What can hang from each mark
H: S U
F: T
U: H V
S: H
A: T V
V: A U
Q: N T
M: G T
T: A F Q

Each row was made from one small tree. The marks that hang from a mark follow it in brackets, in alphabetical order. Every link used is in the known rows. Write each row's tree.
Known rows
F[T]: [  3  -2  11   3  14  -2  -8   0  -7  -4  -2  -4   8  11 -10  -7   3   2
  -7 -10  14  -6]
U[H V]: [ 19 -11 -10   1   3 -14 -14   8  19   5   0  11  -9 -16   9  26  -6   8
 -24 -45  -4 -18]
H[U]: [  0  -5 -11  -7   6  -6   5   6 -10   3   5   0   1  -7 -12   7  -3   6
  -2 -21   0   8]
S[H[U]]: [ 13 -17  -7   2   9 -15  -1  19  -3  16   5  -1  -6 -15   0   0   2  -2
 -16 -36  -2  -3]
M[T[F Q]]: [ 15  20  -5   7  21 -23 -47  -6 -23 -11  -3 -22 -16  -2  26  23  14 -16
  -5  10  13 -18]
Q[N]: [ -5   1 -22   3  -7  -5  10   5  -9  -4  18   0   4   5  18   4   4  -8
   4  -7  -3  -3]
M[T[A]]: [  8  13 -10   8   4 -20 -37  -9 -22  -4  -2 -10 -12  16  16  11  -1  -6
 -16  10   9  -4]
Q[N T[A F]]: [  6  26 -47  13   5 -29 -24 -10 -48  -2  32 -20   4   1  65  21 -10 -25
   0  -4  25 -20]
H[S U]: [  2 -18  -7 -19  12 -10   5   5 -14 -10  13   2   9   1 -10   4 -12   4
  -9 -42  -6  15]
M[G T[A Q]]: [ -2  25  -9  16  12 -46 -64 -18 -39  -5  -8 -21 -21  26  29  35   4 -23
 -22  29  23 -16]
F[T[Q[N]]]: [ -6   8 -21  10   5 -23 -10  10 -13 -10  21  -4   1   6  21  10  13 -23
  -5   5  21 -14]
H[S U[V[A[T]]]]: [-16  -1 -29 -14  15 -52 -14  -5 -13  -2  23  18  -6   7  -9   5 -14  -8
  -3 -52  -7   1]
T[A[V[U[H]]] F Q[N]]: [-32  25 -64  12  18 -32 -52  -1 -45  -9  49   4  -7 -22  49  49   7  -4
 -14 -13  23 -32]
T[Q]: [ -4   9 -12   5  -2 -15 -13   6   2  -1   4   0 -10 -12  13  13   7 -16
  -2  22  10  -6]
S[H[U[V]]]: [ 20 -22  -9   1  16 -30  -3  20  10  25   4   6 -14 -19  11  15  -4  -1
 -17 -57  -7 -17]
F[T[A Q]]: [ -7  16 -16  12  12 -31 -40   2 -18  -5  12  -1  -8   1  23  14   4 -17
 -14  24  34 -13]
A[T]: [-15  11  -2   5   0 -14  -5  -7 -22  -4   6   2   2   7  -1 -13   0 -14
  -7  -2  12  -3]
M[G T[A F Q[N]]]: [  2  36 -29  17  23 -52 -72 -20 -61 -12  13 -30 -15  30  64  45  10 -29
  -9  13  27 -31]
A[T[F] V[U]]: [-44  24 -10   1  30 -14 -25 -24 -53  -6  24  -2   9   0   0   1   0   4
   4 -16  16 -19]
Q[N T[A[V[U[H]]] F]]: [-20  26 -61  11  14 -26 -37 -14 -60  -4  49  -8   6 -15  46  38  -9  -6
 -19 -35  25 -29]
T[A[V[U]] F Q[N]]: [-43  33 -57   9  22 -32 -41  -9 -50  -4  49  -1  -4 -10  51  38   5 -11
   9  13  22 -28]
F[T[Q]]: [ -1   6   0   7  11 -17 -21   5  -6  -5   3  -3  -3   0   3   7  10 -15
  -9  14  23 -10]
V[A[T[F Q[N]]] U[H]]: [-28  31 -61  23  12 -48 -36  -3 -25 -10  46   3  -5 -13  17  21  19 -20
  -4 -17  12 -38]
U[H V[A[T[Q]]]]: [ -9  18 -41  12  -4 -57 -44   3   7   2  15  22 -28 -17  10  25   7 -21
 -20 -14   9 -23]

Which tree is each row?
[ 10   0 -28   1  -1 -28 -24   3  29   8   5  22 -20 -13  -1  24   2   8
 -10 -36 -13 -14]
U[H V[A]]
[ 20 -24  -5 -12   9 -18 -12   7  15  -9   7  14  -2  -8  10  23 -15   6
 -32 -67  -9 -11]
U[H[S] V]
[-53  34 -43  10  22 -33 -28 -12 -61 -11  46  -1   3  -6  30  19  11 -20
   6  -1  24 -28]
A[T[F Q[N]] V[U]]
[-35  24 -60  24  -8 -46 -19   2 -11  -6  45  14  -8 -11  -2  15  15 -23
 -10  -9   7 -27]
V[A[T[Q[N]]] U[H]]
[-14  19 -48  14 -10 -33 -23   7 -19  -4  31   3 -11  -3  50  25   4 -27
  -3  27  18 -12]
T[A Q[N]]
[ -6  27 -63  14   9 -63 -49   1 -15  -5  35  13 -22 -13  47  36  14 -27
  -8 -32  12 -37]
U[H V[A[T[F Q[N]]]]]
[ -6  27 -49  12   9 -34 -38   1 -34  -7  33  -8  -9  -7  67  31   8 -23
   5  17  24 -22]
T[A F Q[N]]
[-34  11 -55   9  -1 -49 -19   3 -15 -19  51  16   0  -3   0  12   5 -25
 -17 -29   2 -19]
V[A[T[Q[N]]] U[H[S]]]
[ -1  17 -32   6  10 -22 -19   5 -21  -8  25  -9  -4  -9  49  24  14 -22
  10   5  13 -20]
T[F Q[N]]
[-14   6 -57   2  -5 -66 -31   7  -5 -14  41  25 -16  -6  30  26   2 -32
 -23 -42   1 -19]
U[H[S] V[A[T[Q[N]]]]]
[ 10 -13 -22 -12   5 -33 -22   3  25  -5  13  24 -12  -7   2  22  -9   6
 -16 -56 -19  -6]
U[H[S] V[A]]
[-14  33 -35   9  19 -60 -47 -11 -13   3  17   6 -23  -8  31  22   9 -25
  10   1  12 -30]
U[V[A[T[F Q]]]]
[-11  -8 -21  -4   9 -16 -11  -1  14 -10  24  15   5  -6 -28   7  -5  14
 -11 -45 -19  -7]
V[A U[H[S]]]
[-23  15 -33   4  28 -11 -50 -13 -37  -4  26   4   0 -15  19  31  -3  21
 -16 -28  17 -23]
T[A[V[U[H]]] F]
[-25  31 -33  -2  20 -28 -60 -10 -46  -6  21   1 -18 -13  53  33   5 -11
   1  26  29 -11]
T[A[V] F Q]
[-27  11 -38  -5  32 -31 -60  -7 -40 -19  39   8  -2 -22  34  41  -6   3
 -25 -28  19 -21]
T[A[V[U[H[S]]]] F Q]
[ -4  -2 -25  -7   5 -47 -29  -4   2  -9  18  25  -9   2   0   8  -9  -7
 -25 -58  -7 -10]
U[H[S] V[A[T]]]
[ -5  10 -30   7  -2 -43 -28  -3   6   5  10  23 -17  -6  -2  11   1  -6
 -18 -36  -1 -17]
U[H V[A[T]]]
[-27  31 -33   7  25 -22 -37 -26 -56   3  30 -14   5 -10  31  24 -15  -5
   1  -2  26 -21]
Q[T[A[V[U]] F]]
[-16  28 -35  12   9 -35 -25  -1 -44 -14  31  -8  -2  -1  47  11  12 -34
   1   6  25 -24]
A[T[F Q[N]]]
[-17  11 -35  -2   8 -49 -15  -4  -9  10  15  16 -14   0 -12   8  -4  -6
   3 -33  -2  -6]
H[U[V[A[T]]]]
[-18  32 -53   3   9 -28 -36 -18 -69  -5  38 -12  -1   0  68  26  -9 -19
  -1  -2  29 -11]
Q[N T[A[V] F]]
[-22  41 -36   7  27 -52 -84 -26 -82 -14  18 -21 -21  29  67  51  12 -22
  -9  15  31 -22]
M[G T[A[V] F Q[N]]]
[-57  24 -21   7   9 -28 -22 -11 -39  -3  26   8  -3 -10  -6   7   4 -16
  -6  15  21 -16]
A[T[Q] V[U]]
[-35  23 -44   6   8 -35 -42   1 -46 -11  36   8  -7   6  43  23   9 -20
 -11  20  36  -8]
F[T[A[V] Q[N]]]
[-39  -4 -11 -10  15 -16 -18 -10 -39 -20  30  16  13  -2 -19   1  -9   6
 -33 -54   8  -6]
A[T V[U[H[S]]]]
[-11  16 -39  16   6 -34 -30   7 -27  -8  29  -1  -3   8  41  18   8 -26
 -10  17  32 -16]
F[T[A Q[N]]]
